Known rows, with every way that one mark hangs from another
M[G[V[H]]]: [ 2.08 -1.59  0.28  4.17  0.16 -0.47 -1.99  1.50 -0.77  2.01  2.31  0.44
  1.65 -1.01  2.20 -0.74 -1.80 -1.50 -4.98 -2.08]
M[G]: [ 1.52 -1.10  0.62  1.99  0.30  0.38 -2.70  0.93 -0.88 -0.02 -0.14  3.33
  1.80 -0.92  0.85 -1.27 -1.62 -3.49 -4.64 -0.33]
Y[S[M[H]]]: [-1.79 -1.94 -0.76  0.46 -1.22  1.63 -2.72 -3.00  4.09 -0.03  0.71  1.94
  1.72  1.15  1.21 -0.70 -0.26 -0.26 -1.83  3.54]
S[J M[G] V Y]: [-0.97 -1.12  1.48 -2.60  0.24 -1.71 -4.30  0.45 -3.16 -4.09  2.13 -0.95
 -3.37  1.69 -0.31  1.54 -3.82 -0.68 -2.28 -2.44]
S[V]: [ 2.37 -0.72  2.93  1.34  1.08  0.20 -2.24  1.07 -0.51 -0.43  0.56  1.46
  0.02 -0.98  0.62  0.49 -1.20 -2.74 -2.60  1.04]
Y[S]: [ 0.79 -0.96 -0.17  1.32 -1.07  0.39 -2.85 -1.44  2.31 -1.94  0.34  4.06
  0.57 -0.96  2.82  1.02  1.44 -2.69 -2.30  2.79]
J[S[V Y]]: [-1.60 -1.70  3.30  0.80  3.99 -4.12 -3.55  0.75 -0.66 -0.96  1.21 -0.81
 -0.82  0.16  4.68  0.49 -0.81 -1.85 -1.47  1.56]
S[M]: [ 0.73 -1.55 -0.34  1.53  0.73  3.16 -2.76 -3.17  0.70 -2.15  1.36  2.17
  1.73 -0.86 -1.82 -0.42 -1.62 -1.29 -2.05  1.36]
Y[S[J V]]: [-1.72 -0.32  1.61 -0.97 -1.52 -0.84 -2.47  1.54  0.80 -4.60 -0.28  1.79
 -3.01  0.65  1.90  2.55  0.04 -2.13 -1.87  0.61]
G[V[H[K]]]: [ 3.89 -1.27  0.16  5.19  0.23  2.16 -3.13 -3.01  0.29  0.68  1.49 -0.73
  1.54 -1.97  1.79 -2.15  0.04 -0.67 -2.80 -0.47]
S[M[H] Y]: [-0.36 -2.78  1.00  0.08  0.85  0.57 -4.67 -5.05  1.60  0.07  1.46 -0.66
  1.42  1.53  1.80 -0.46 -2.16 -1.01 -1.64  1.75]
S[J M V Y]: [-0.55 -1.41  1.75 -2.21  0.54 -0.39 -4.40 -1.86 -1.64 -5.54  2.04 -1.35
 -3.35  1.20 -0.14  2.60 -2.81 -0.56 -0.68 -0.59]
K[H[V]]: [ 4.67 -0.46  1.42  5.14  1.37  2.42 -3.27  0.45  2.12 -2.36  1.74  1.27
  0.82  1.16 -1.28 -2.61 -0.28 -1.38 -1.70 -0.73]
M[G H[K V]]: [ 2.90 -0.49  0.62  3.62  1.39  2.61 -4.21  0.91  0.30  1.35 -1.74  0.42
  2.04  1.04  0.52 -6.70  0.38 -1.95 -3.77 -2.81]
Y[S[J]]: [-2.20 -0.82 -0.18  0.00 -1.92  1.13 -2.96 -1.14  1.91 -5.54 -1.07  3.19
 -1.42  0.01  2.50  2.04  0.29 -2.53 -2.19  1.38]
J[S[V]]: [-2.57 -1.29  2.62  2.08  3.67 -1.93 -1.42  2.73  0.22 -0.21 -0.05  0.67
  0.68 -0.66  2.45 -0.67 -1.03 -1.94 -2.57  1.91]
H[K]: [ 2.71 -0.68  0.57  3.25  0.40  2.87 -3.82 -3.74  0.47 -1.70 -0.82  2.32
  1.69 -1.80  0.42 -2.79  0.15 -2.84 -2.63  0.85]
V[H[K]]: [ 3.36 -2.19  1.41  2.74 -1.06  4.31 -3.55 -4.81 -0.34 -0.50  0.60  0.71
  2.29 -0.88  0.84 -2.50 -0.16 -1.74 -3.35  0.66]
S[M V]: [ 1.26 -1.13  1.53  0.37  0.99  1.60 -2.24 -0.44 -0.38 -1.33  2.22  0.92
 -0.07 -0.48 -2.29  0.04 -1.83 -0.65 -1.69  1.09]
J[S[V[H[K]]]]: [-1.12 -1.99  3.05  2.19  1.79  0.73 -2.17 -0.53 -0.90  0.53  1.20 -1.49
  1.40 -0.47  1.84 -2.91 -0.34 -0.31 -2.87  1.39]
S[M[G] V Y]: [ 2.09 -1.39  1.50 -1.17  0.79 -2.15 -4.06  0.55 -2.81 -0.90  3.47 -0.25
 -1.44  0.49 -0.05  0.29 -2.64 -0.87 -2.36 -0.84]
Y[S[M[G] V]]: [ 0.12 -0.51  0.09 -0.85 -1.40 -1.50 -2.27  2.57 -0.48 -1.06  2.88  2.43
 -1.03  0.01 -0.92  0.19 -0.57 -0.15 -2.52  0.79]
J[S[M[G] V Y]]: [-2.82 -1.77  1.61 -0.39  3.28 -4.07 -3.43  1.56 -2.07 -0.44  3.17 -0.90
 -0.60  0.55  1.66 -0.77 -2.46 -0.01 -2.11  0.32]

Rows
[ 2.65 -2.62 -0.61  1.84  0.64 -1.00 -4.18 -1.61 -1.76  0.79  5.19 -1.77
  0.32  0.13  1.50  0.28 -2.21  0.67 -2.99 -1.69]  S[M[G[V[H]]] Y]
[-2.41 -0.30 -0.02 -2.22 -2.08 -1.13 -2.40  2.67 -0.96 -4.26  1.60  1.58
 -3.24  1.01 -0.96  1.36 -1.96  0.08 -2.54 -0.78]  Y[S[J M[G] V]]
[-0.06 -0.97 -1.71  0.10 -1.75  0.35 -2.65 -0.37  0.96 -1.70  2.00  3.84
  0.56 -0.54 -0.44 -0.50 -0.38 -0.78 -2.88  1.09]  Y[S[M[G]]]
[ 1.36 -1.35  0.89  2.77  1.67  1.38 -3.00  3.01  0.86  1.89 -1.02  1.19
  2.19  1.64  1.18 -4.19 -0.75 -2.40 -4.36 -2.53]  M[G H[V]]
[-2.16 -1.63 -1.22 -0.28 -0.50  3.22 -3.54 -0.37  3.64 -4.26 -0.19  0.23
 -1.02  2.90 -0.23 -0.85  0.36  0.67 -0.94 -0.88]  Y[S[J M[H[V]]]]
[-0.26 -0.77  0.09  4.47  1.31 -1.96 -2.29  2.31  1.69  3.28 -0.79  0.72
  2.08 -0.24  3.05 -2.44 -2.16 -2.07 -4.71 -1.05]  M[G[V] H]
[-0.24 -0.99  3.14 -1.19  0.45 -1.53 -4.21 -0.53 -1.55 -4.70  0.28 -0.75
 -3.37  1.19  2.65  2.83 -2.22 -2.55 -1.75 -1.06]  S[J V Y]
[-2.28 -1.19 -0.57 -0.32 -0.50  2.14 -2.93 -0.54 -0.73 -4.19  0.13  1.94
 -0.35  0.33 -2.11 -0.36 -3.85 -1.44 -3.76 -1.85]  S[J M[G]]
[ 3.42 -1.72 -0.06  2.02  2.31  3.19 -6.28 -4.79  0.90 -1.56  1.19 -2.30
  0.57  1.76  0.44 -4.67  0.39  0.40 -0.32 -1.00]  S[M[H[K V]] Y]
[ 1.04 -0.83  1.15  0.03  0.42 -0.24 -2.14  2.37 -1.97  0.06  2.17  1.50
 -0.06 -0.39 -2.18 -0.77 -2.81 -0.80 -3.13 -0.52]  S[M[G] V]
[ 0.07 -2.63  3.67  0.91  2.35 -1.36 -3.86 -2.49 -1.64 -0.08  2.41 -3.13
  0.18  0.65  4.23 -1.64 -0.07 -0.18 -1.70  1.36]  J[S[V[H[K]] Y]]
[ 0.21 -0.90  0.80  2.85 -0.24  1.12 -3.64 -1.74  0.21  1.87 -2.04  1.30
  2.87  0.05  1.72 -5.33 -1.43 -2.79 -4.95 -0.27]  M[G H[K]]
[-2.33 -2.08  1.89  0.12  3.69 -2.68 -3.51 -1.07 -0.47 -1.71  3.09 -1.48
 -0.71  0.32  1.81  0.35 -1.76  0.31 -0.53  1.89]  J[S[M V Y]]
[-3.45 -2.37 -0.09  2.87  4.82  2.25 -2.46  0.66  2.99  0.15  0.32 -0.95
  2.59  1.50  0.28 -4.54 -0.68  0.63 -1.38  0.50]  J[S[M[H[V]]]]
[ 3.62 -1.02 -0.12  5.00 -0.33  0.53 -2.99 -0.42 -1.25  1.64  1.88 -0.17
  1.72 -1.71  1.75 -3.37 -0.68 -0.76 -4.39 -2.15]  M[G[V[H[K]]]]
[ 0.64 -0.82  0.41 -0.49 -0.82  0.06 -2.38  0.06  1.08 -1.98  2.84  1.93
 -1.25 -0.20 -0.61  1.05  0.18  0.02 -0.79  2.67]  Y[S[M V]]
[-2.24 -2.62  3.48  1.38  2.24 -0.53 -0.95  1.66 -0.46  0.95  1.68 -0.78
  1.39  0.35  2.38 -0.20 -1.37 -1.06 -3.61  1.78]  J[S[V[H]]]
[-2.16 -1.67 -1.30  3.59  4.52 -4.20 -3.89  0.55  0.02 -0.41  3.26 -1.10
  0.27 -0.79  3.29 -1.41 -1.83  0.70 -1.78 -0.34]  J[S[M[G[V]] Y]]
[-3.93 -1.54  2.12 -1.23  0.07  1.39 -2.32 -0.29  0.71 -2.00 -0.24 -1.18
 -0.99  2.21 -1.18  0.24 -4.09 -0.45 -2.39  0.04]  S[J M[H] V]
[-1.13 -3.18  3.90  0.08  2.57 -2.50 -2.89 -0.10 -1.42  0.46  2.89 -2.35
  0.01  1.11  4.53  1.06 -1.14 -0.88 -2.38  1.45]  J[S[V[H] Y]]
[-2.74 -2.28 -0.26  0.86  3.06 -1.90 -3.86 -1.01 -0.63 -1.34  2.38  0.60
  0.91  0.06  1.94 -1.51 -2.32 -0.58 -2.35  0.65]  J[S[M[G] Y]]
[-1.32 -1.69  2.27 -1.89 -2.82  0.58 -2.00  0.72 -0.23 -3.48  1.33  0.29
 -2.45  1.67  2.45  3.05 -0.38 -0.92 -2.63  0.53]  Y[S[J V[H]]]
[-0.30 -1.05 -0.58  1.83  1.19  5.71 -4.56 -2.72  1.67 -4.18 -1.24 -1.38
  0.02  2.10 -2.12 -4.66 -0.87  0.43 -1.19 -2.60]  S[J M[H[K V]]]
[-2.09 -0.58  0.31 -2.14 -1.59  0.23 -2.51 -0.05  0.70 -5.50  1.62  1.22
 -3.08  0.86 -0.87  2.26 -0.93  0.22 -0.95  0.99]  Y[S[J M V]]
[-3.03 -2.01  2.39 -2.35  0.59 -0.54 -4.22 -2.31 -0.01 -2.72  0.72 -2.78
 -2.06  3.17  1.38  1.19 -3.85 -0.29 -1.28 -0.18]  S[J M[H] V Y]
[-4.78 -1.27  1.07 -2.11 -1.80  0.13 -2.37 -0.17  2.33 -2.69  0.09 -0.11
 -2.03  2.76  0.82  1.26 -1.66  0.37 -1.43  1.48]  Y[S[J M[H] V]]
